Every row comes from one small tree of marks. The marks that hang from a mark follow it in brackets, in alphabetical order. Every link used is in the known rows. Which tree was each row made from?
In the rows, 128 means zero.
Known rows:
Z[J[C] N]: [115,123,159,124,120,139,112,138,134,140,142,116,140,154,135,103,132,112,145,140,134,128,108,126,151,158,132,149,118,130,115,129,145,128,96,103,132,131,132,128,132]
C[J V W]: [95,119,172,121,139,122,121,128,158,157,137,149,155,125,150,121,129,118,135,131,116,146,141,114,127,114,134,138,135,87,126,142,137,109,123,121,136,113,134,138,133]
V[C P[J[Z]]]: [111,136,169,128,128,127,135,127,126,137,122,112,167,175,139,112,131,107,158,102,126,145,119,96,138,134,111,110,102,116,118,144,138,124,119,143,141,110,133,157,173]
U[N[Z]]: [124,118,153,127,143,126,135,119,123,135,146,136,140,157,130,145,124,114,129,147,136,139,132,126,131,121,131,126,145,115,111,134,111,126,134,161,121,122,145,140,142]
R[M[K P[J]]]: [99,153,175,82,122,159,111,127,148,128,137,119,126,149,112,92,146,124,154,125,123,134,97,125,133,127,141,129,136,131,138,130,122,123,129,130,128,120,142,148,133]
J[Z]: [104,123,136,132,150,120,139,121,131,144,136,115,148,152,128,120,141,124,136,128,131,137,122,113,137,121,125,119,128,143,102,137,134,132,132,144,132,115,149,138,148]
E[H[K[M]]]: [109,152,166,112,128,124,112,157,129,130,121,116,126,159,113,121,149,111,127,121,116,121,126,116,154,127,145,130,122,123,131,140,135,124,117,151,120,110,151,136,131]
P[M[K R]]: [112,126,157,95,130,125,105,135,129,139,138,112,114,174,126,97,164,132,140,118,116,107,121,110,141,107,139,134,137,116,118,147,141,137,119,141,132,135,165,132,132]
E[H[K[M[R]]]]: [106,145,162,104,130,123,101,154,120,132,112,105,126,164,122,113,156,115,126,120,105,118,123,118,150,123,148,131,118,124,127,146,131,130,117,144,116,116,156,138,141]
P[J]: [122,129,158,119,130,128,128,123,148,135,140,133,140,146,132,116,129,112,160,124,125,143,123,119,129,134,132,135,132,126,127,147,128,137,111,125,147,111,131,140,126]
K[M[R]]: [114,132,140,115,131,115,114,145,124,134,122,116,136,167,131,117,147,125,136,126,111,122,125,122,137,125,145,130,136,118,121,158,127,140,111,146,124,113,153,139,146]
Z[N V[C[W]]]: [116,111,165,129,125,130,108,156,128,163,118,128,131,135,138,125,128,114,138,136,118,138,116,128,175,124,132,131,120,106,119,118,135,128,117,107,150,125,142,129,134]
Z[N V]: [121,108,131,114,132,130,118,134,137,145,139,113,128,138,121,123,125,121,143,146,136,120,110,136,157,127,133,146,130,134,113,122,139,132,122,111,144,127,145,122,125]
W[C[V] R[M[P]]]: [50,121,154,101,127,150,129,129,167,135,132,132,145,136,103,133,121,140,118,148,115,134,121,134,122,134,142,146,132,92,122,151,119,104,140,141,134,103,136,125,144]
N[U Z[J[C[V]]]]: [91,118,166,130,129,136,126,117,142,133,151,148,161,156,147,127,148,119,152,137,128,141,129,105,130,151,151,139,122,91,127,155,152,117,94,131,117,120,119,142,143]
N[Z]: [113,119,141,127,136,118,130,134,133,135,148,132,145,152,133,135,141,119,127,139,132,132,122,119,130,129,126,123,131,121,119,140,128,131,134,141,119,118,141,140,135]
K[H[E] M]: [123,142,148,126,139,102,127,148,114,125,118,116,146,173,135,135,155,117,122,138,124,124,135,108,151,136,148,121,141,104,129,151,120,127,110,164,121,96,150,159,144]
P[J M]: [129,138,154,116,119,121,117,120,146,126,151,137,135,174,125,104,135,114,161,119,117,128,122,108,139,131,132,151,133,115,121,158,137,144,107,136,154,113,142,135,121]
H[E K[M[R]]]: [121,149,174,100,130,119,115,162,123,141,97,100,131,152,133,123,154,117,131,126,120,115,124,103,135,125,154,125,139,109,132,151,128,128,106,148,116,123,158,159,148]
U[N]: [126,120,155,128,142,130,136,123,128,140,129,128,130,144,125,140,115,114,143,144,130,137,138,133,135,123,139,128,149,120,111,131,112,126,123,155,135,116,147,134,141]
K[H M[P[J]]]: [108,150,165,117,131,114,111,133,127,119,141,119,141,184,125,107,159,117,146,126,120,129,120,116,150,146,146,130,132,114,125,157,117,117,118,148,129,94,155,159,136]
K[H M]: [117,143,142,128,141,108,116,145,120,123,139,122,141,180,124,124,154,119,123,131,123,120,137,120,152,135,142,123,138,118,123,149,128,127,116,162,120,104,157,147,135]
K[H[E] M[P[J]]]: [115,149,170,116,128,109,120,136,121,120,120,114,147,177,137,120,158,113,144,134,123,131,119,103,149,148,151,129,136,98,130,158,109,114,111,152,132,87,148,171,144]
N[U]: [112,105,136,133,135,134,141,125,139,137,126,133,133,129,121,136,139,127,168,132,129,135,134,126,138,130,146,125,136,114,127,148,131,136,125,141,137,114,150,134,126]
W[C]: [105,112,150,132,137,129,140,142,146,135,133,120,142,140,117,133,127,121,134,142,122,130,126,130,127,126,121,127,136,122,119,143,124,136,123,130,143,112,147,124,126]
W[C R]: [86,99,152,125,137,135,141,137,153,141,134,125,134,141,117,137,127,134,125,134,125,136,133,135,133,127,126,140,131,108,127,154,121,130,133,134,154,109,143,122,121]
H[E K[M[P R]]]: [105,148,181,100,125,121,115,165,121,142,91,89,127,148,128,121,160,120,135,133,122,113,111,103,137,134,161,124,136,102,124,148,115,113,120,143,110,116,168,163,157]
K[H[E]]: [121,125,146,130,148,109,136,139,119,135,116,114,144,150,142,142,146,116,124,146,132,131,135,113,144,140,139,116,136,112,124,136,118,122,120,147,127,103,145,156,142]
U[N[Z[J[C] V]]]: [132,125,173,129,138,135,120,127,114,130,146,124,144,177,150,125,116,104,135,145,134,145,109,132,152,144,140,143,140,119,117,120,121,130,100,137,132,125,121,136,143]
V[C[W] P[J[Z]]]: [108,136,188,128,127,127,126,128,124,151,119,119,164,164,149,104,137,106,154,102,116,153,121,95,156,130,103,102,99,96,117,140,136,127,123,142,151,112,137,159,168]
P[J[C] M]: [125,132,163,127,119,121,114,133,137,130,145,142,134,193,141,107,139,108,151,122,111,124,109,109,139,150,136,149,124,105,119,145,137,141,98,136,141,119,132,126,129]
H[E K[M]]: [125,156,177,110,128,121,126,165,132,138,105,110,133,146,123,130,146,112,131,129,130,118,127,101,138,129,152,124,144,108,137,146,129,124,105,155,120,116,154,158,140]
Z[J N]: [120,127,149,114,120,140,116,125,144,134,147,110,139,135,119,100,127,117,153,138,140,130,122,125,151,139,127,149,126,138,118,141,145,132,104,103,144,124,141,137,124]
M[K[H] P R]: [88,123,168,99,149,126,108,139,117,144,129,92,119,162,131,106,181,133,128,133,125,116,121,121,144,125,143,110,130,122,116,130,119,105,140,133,112,120,171,151,144]
V[P[J[Z] M[K]]]: [115,145,172,89,127,130,116,105,132,127,156,102,141,198,122,78,159,122,159,95,131,117,112,88,151,112,108,126,113,115,115,149,156,131,123,158,148,127,158,149,146]
V[C P[M]]: [121,132,157,127,109,116,121,157,123,132,120,120,143,181,126,125,127,109,148,114,118,114,127,105,147,137,126,120,118,82,118,150,137,127,118,156,132,114,151,142,159]
U[N[Z[J[C]]]]: [125,129,177,135,135,134,124,124,117,131,148,130,149,176,148,126,123,105,132,145,133,147,119,125,138,147,136,134,137,115,116,130,119,125,104,145,119,125,126,142,146]
H[E K]: [122,139,176,113,138,129,135,156,139,147,105,108,131,122,128,135,139,110,136,136,137,125,126,106,131,132,143,118,138,116,131,131,127,120,116,136,125,123,148,153,136]
M[K[H[E]] P R]: [96,123,173,98,148,120,117,142,110,145,107,87,124,154,144,118,180,131,127,141,127,118,120,109,143,126,148,109,133,107,123,132,111,104,134,136,114,114,165,165,152]
C[J V[P] W]: [96,121,174,107,130,124,122,129,151,152,133,131,164,133,149,118,125,114,139,128,123,136,139,112,134,122,116,125,119,66,126,142,143,102,130,130,133,112,138,144,147]

Write each row's tree:
[103,145,174,128,131,114,108,146,119,124,134,125,141,206,140,112,163,111,136,130,114,125,108,116,149,166,151,131,124,104,121,143,118,112,109,148,118,101,144,149,144] | K[H M[P[J[C]]]]
[89,94,130,121,141,134,136,89,156,148,150,138,166,139,126,117,141,136,163,127,137,135,129,102,130,107,142,157,120,119,108,151,162,107,129,122,133,127,150,133,140] | C[J[Z[N[U]]] V]
[89,119,146,124,151,118,137,109,154,147,146,132,171,149,142,118,133,124,135,124,129,142,134,100,113,109,133,141,130,125,108,147,147,107,126,131,126,115,136,140,154] | C[J[Z] V]
[116,164,200,100,116,127,119,152,139,133,107,108,133,152,125,112,151,109,154,125,128,126,111,97,137,140,156,135,138,102,140,151,118,111,108,141,132,108,152,169,141] | H[E K[M[P[J]]]]
[89,110,158,123,138,128,139,130,168,138,144,138,165,137,131,129,119,122,134,136,120,135,138,117,104,114,130,151,137,104,126,153,136,111,119,118,137,111,135,127,131] | W[C[J V]]
[126,128,150,106,121,119,107,116,137,128,142,128,132,180,135,98,142,120,160,116,108,127,117,110,135,127,135,150,127,116,116,163,134,149,107,129,149,120,146,136,131] | P[J M[R]]
[111,124,166,100,152,120,119,139,112,143,114,98,130,158,149,120,176,128,122,133,128,121,131,108,141,118,143,110,135,116,130,133,124,119,120,141,121,119,155,159,145] | M[K[H[E]] R]
[99,117,171,119,128,129,114,137,130,145,118,118,134,168,152,110,147,116,152,134,109,135,96,123,127,156,144,132,116,111,113,135,114,122,116,114,126,117,135,136,152] | M[P[J[C]] R]
[114,149,167,101,132,125,107,158,130,142,117,106,126,159,122,110,155,119,132,119,118,113,124,114,136,123,149,125,134,123,126,150,134,129,111,145,112,130,164,146,140] | H[K[M[R]]]
[85,121,164,125,152,118,129,109,150,159,143,139,168,138,151,109,138,123,130,124,121,151,135,100,131,104,125,133,127,106,109,143,145,111,131,129,136,115,140,142,147] | C[J[Z] V W]
[114,150,157,94,142,136,121,139,120,127,121,112,135,156,125,121,157,124,117,137,129,125,120,115,145,124,143,111,142,122,139,122,124,125,125,159,112,117,145,158,140] | R[M[K[H[E]]]]
[98,157,173,85,134,150,104,125,135,121,146,115,130,168,114,92,161,124,141,126,123,130,105,124,144,133,141,123,132,133,134,126,121,114,132,142,120,115,150,157,132] | R[M[K[H] P[J]]]
[92,130,170,106,147,128,117,143,127,140,136,102,121,156,121,113,173,127,129,136,136,117,125,119,148,129,141,109,136,122,122,125,122,101,140,140,117,116,167,151,133] | M[K[H] P]
[108,142,155,125,134,103,125,151,112,126,111,107,141,170,131,134,160,120,128,145,125,120,125,109,152,146,153,120,140,95,123,149,109,111,123,161,117,90,159,165,153] | K[H[E] M[P]]
[97,122,166,129,142,126,126,124,127,143,131,111,145,177,148,108,142,113,150,130,123,141,83,116,149,148,137,135,119,133,103,117,127,123,122,120,143,113,132,135,155] | M[P[J[C Z[V]]]]
[106,150,152,94,145,143,111,138,128,127,143,117,129,163,113,110,157,127,119,130,126,123,121,129,147,123,138,113,137,137,134,121,131,126,131,156,110,124,152,145,131] | R[M[K[H]]]
[127,127,164,113,106,142,111,148,127,134,123,94,149,152,129,107,111,106,161,123,137,128,112,123,170,144,121,137,108,112,127,132,147,124,99,104,148,123,133,145,152] | Z[J N V[C P]]
[114,131,168,109,149,120,128,142,119,139,123,107,131,153,137,127,168,122,123,134,137,124,135,106,146,123,140,111,140,114,135,129,126,114,120,148,123,114,151,158,135] | M[K[H[E]]]
[128,124,145,110,123,140,111,127,141,135,146,103,136,136,124,99,121,117,156,140,140,131,112,133,166,136,132,157,130,143,120,131,147,136,102,95,155,126,136,131,121] | Z[J N V]
[125,103,149,127,123,130,120,152,138,148,125,128,147,148,138,125,114,115,146,127,129,134,110,126,144,120,141,157,126,127,129,125,137,119,119,98,142,126,134,132,134] | Z[N V[C[J]]]
[117,99,130,127,138,131,134,121,130,133,141,133,137,143,130,142,141,127,156,136,133,135,117,126,149,123,144,130,135,114,127,140,134,139,132,138,136,118,143,136,125] | N[U Z[V]]
[119,135,173,86,124,130,99,119,138,134,146,120,119,184,131,82,164,126,159,107,112,119,116,104,137,110,135,146,131,118,127,156,142,142,107,132,146,132,153,139,125] | P[J M[K R]]
[93,130,194,123,133,127,112,129,151,158,136,157,148,150,160,117,141,108,139,133,106,147,126,110,137,145,134,132,119,79,124,136,138,117,95,125,139,114,116,132,142] | P[J[C[V W]]]
[101,156,179,108,125,128,114,165,138,139,119,104,122,150,106,116,152,116,139,129,129,112,117,114,141,135,153,125,139,115,125,141,126,109,127,147,113,117,171,151,138] | H[K[M[P]]]
[109,146,166,113,117,123,118,135,138,126,133,125,138,166,123,109,143,115,160,125,118,132,112,118,139,140,145,140,136,112,128,159,119,124,113,139,138,99,147,150,137] | K[M[P[J]]]
[125,127,160,125,114,139,110,149,133,139,128,113,142,145,130,109,117,110,154,127,132,138,115,125,164,138,139,150,123,134,126,134,143,130,93,93,151,124,129,139,135] | Z[J N V[C]]
[121,132,182,128,120,120,105,133,135,145,143,149,132,183,150,100,144,109,148,124,102,133,110,109,157,146,128,142,123,86,118,141,135,144,102,134,150,121,136,127,124] | P[J[C[W]] M]
[87,129,178,92,144,136,117,110,132,146,133,95,133,165,135,82,173,132,156,113,123,136,101,103,132,111,131,124,121,142,109,140,129,120,133,124,135,124,158,154,154] | M[K P[J[Z]] R]
[103,106,153,131,146,126,114,131,119,166,135,115,139,161,147,108,144,120,124,143,124,132,93,124,179,131,119,131,112,124,92,101,144,132,125,118,142,135,145,118,145] | J[C[W] Z[N V]]
[123,143,175,95,122,133,108,121,145,130,155,131,120,177,122,91,156,120,159,108,122,121,121,103,141,115,134,146,137,118,132,151,145,137,107,138,150,125,149,138,116] | P[J M[K]]
[105,88,126,136,144,137,131,115,122,149,133,117,138,162,131,124,146,129,157,138,134,125,96,123,166,135,141,141,114,133,99,118,151,133,121,125,137,133,149,116,141] | J[C Z[N[U] V]]
[109,127,180,130,120,125,124,161,122,154,106,121,145,142,143,130,129,107,139,121,116,137,132,115,156,135,114,97,111,75,125,133,127,121,127,140,136,110,144,148,159] | V[C[W] P]
[120,114,175,137,131,123,120,160,133,157,113,137,147,140,158,123,119,109,142,119,112,152,122,124,152,115,137,134,134,102,137,127,125,125,122,110,150,115,131,140,133] | Z[V[C[J W]]]
[109,164,194,100,120,134,110,149,146,132,128,113,127,158,111,101,151,112,156,117,125,123,112,110,137,139,150,135,135,117,133,151,127,113,116,139,127,115,158,157,131] | H[K[M[P[J]]]]
[124,122,159,109,114,142,109,141,124,135,136,90,144,163,136,100,119,108,151,138,140,118,97,132,172,163,119,142,106,113,117,116,152,126,99,106,141,131,129,129,145] | Z[J[C] N V[P]]
[122,127,138,112,124,122,114,95,142,132,164,123,144,184,116,88,144,124,157,119,127,123,107,98,154,121,119,159,117,138,95,151,154,143,118,131,154,130,155,133,132] | P[J[Z[N]] M]
[97,143,180,114,119,146,107,139,135,142,124,137,138,157,140,105,135,112,143,139,103,149,87,130,149,158,135,126,120,99,123,119,112,130,123,127,128,115,129,137,142] | R[M[P[J[C[W]]]]]
[113,122,137,117,144,123,135,124,122,138,130,90,151,161,130,119,129,119,142,125,137,127,110,119,157,126,110,113,117,125,102,124,141,130,137,145,141,115,147,139,162] | J[Z[V[P]]]
[118,126,170,119,121,132,126,137,131,135,129,119,148,172,147,117,128,103,153,124,125,130,110,118,135,161,117,121,108,97,126,131,133,124,110,135,133,116,126,137,150] | V[P[J[C]]]
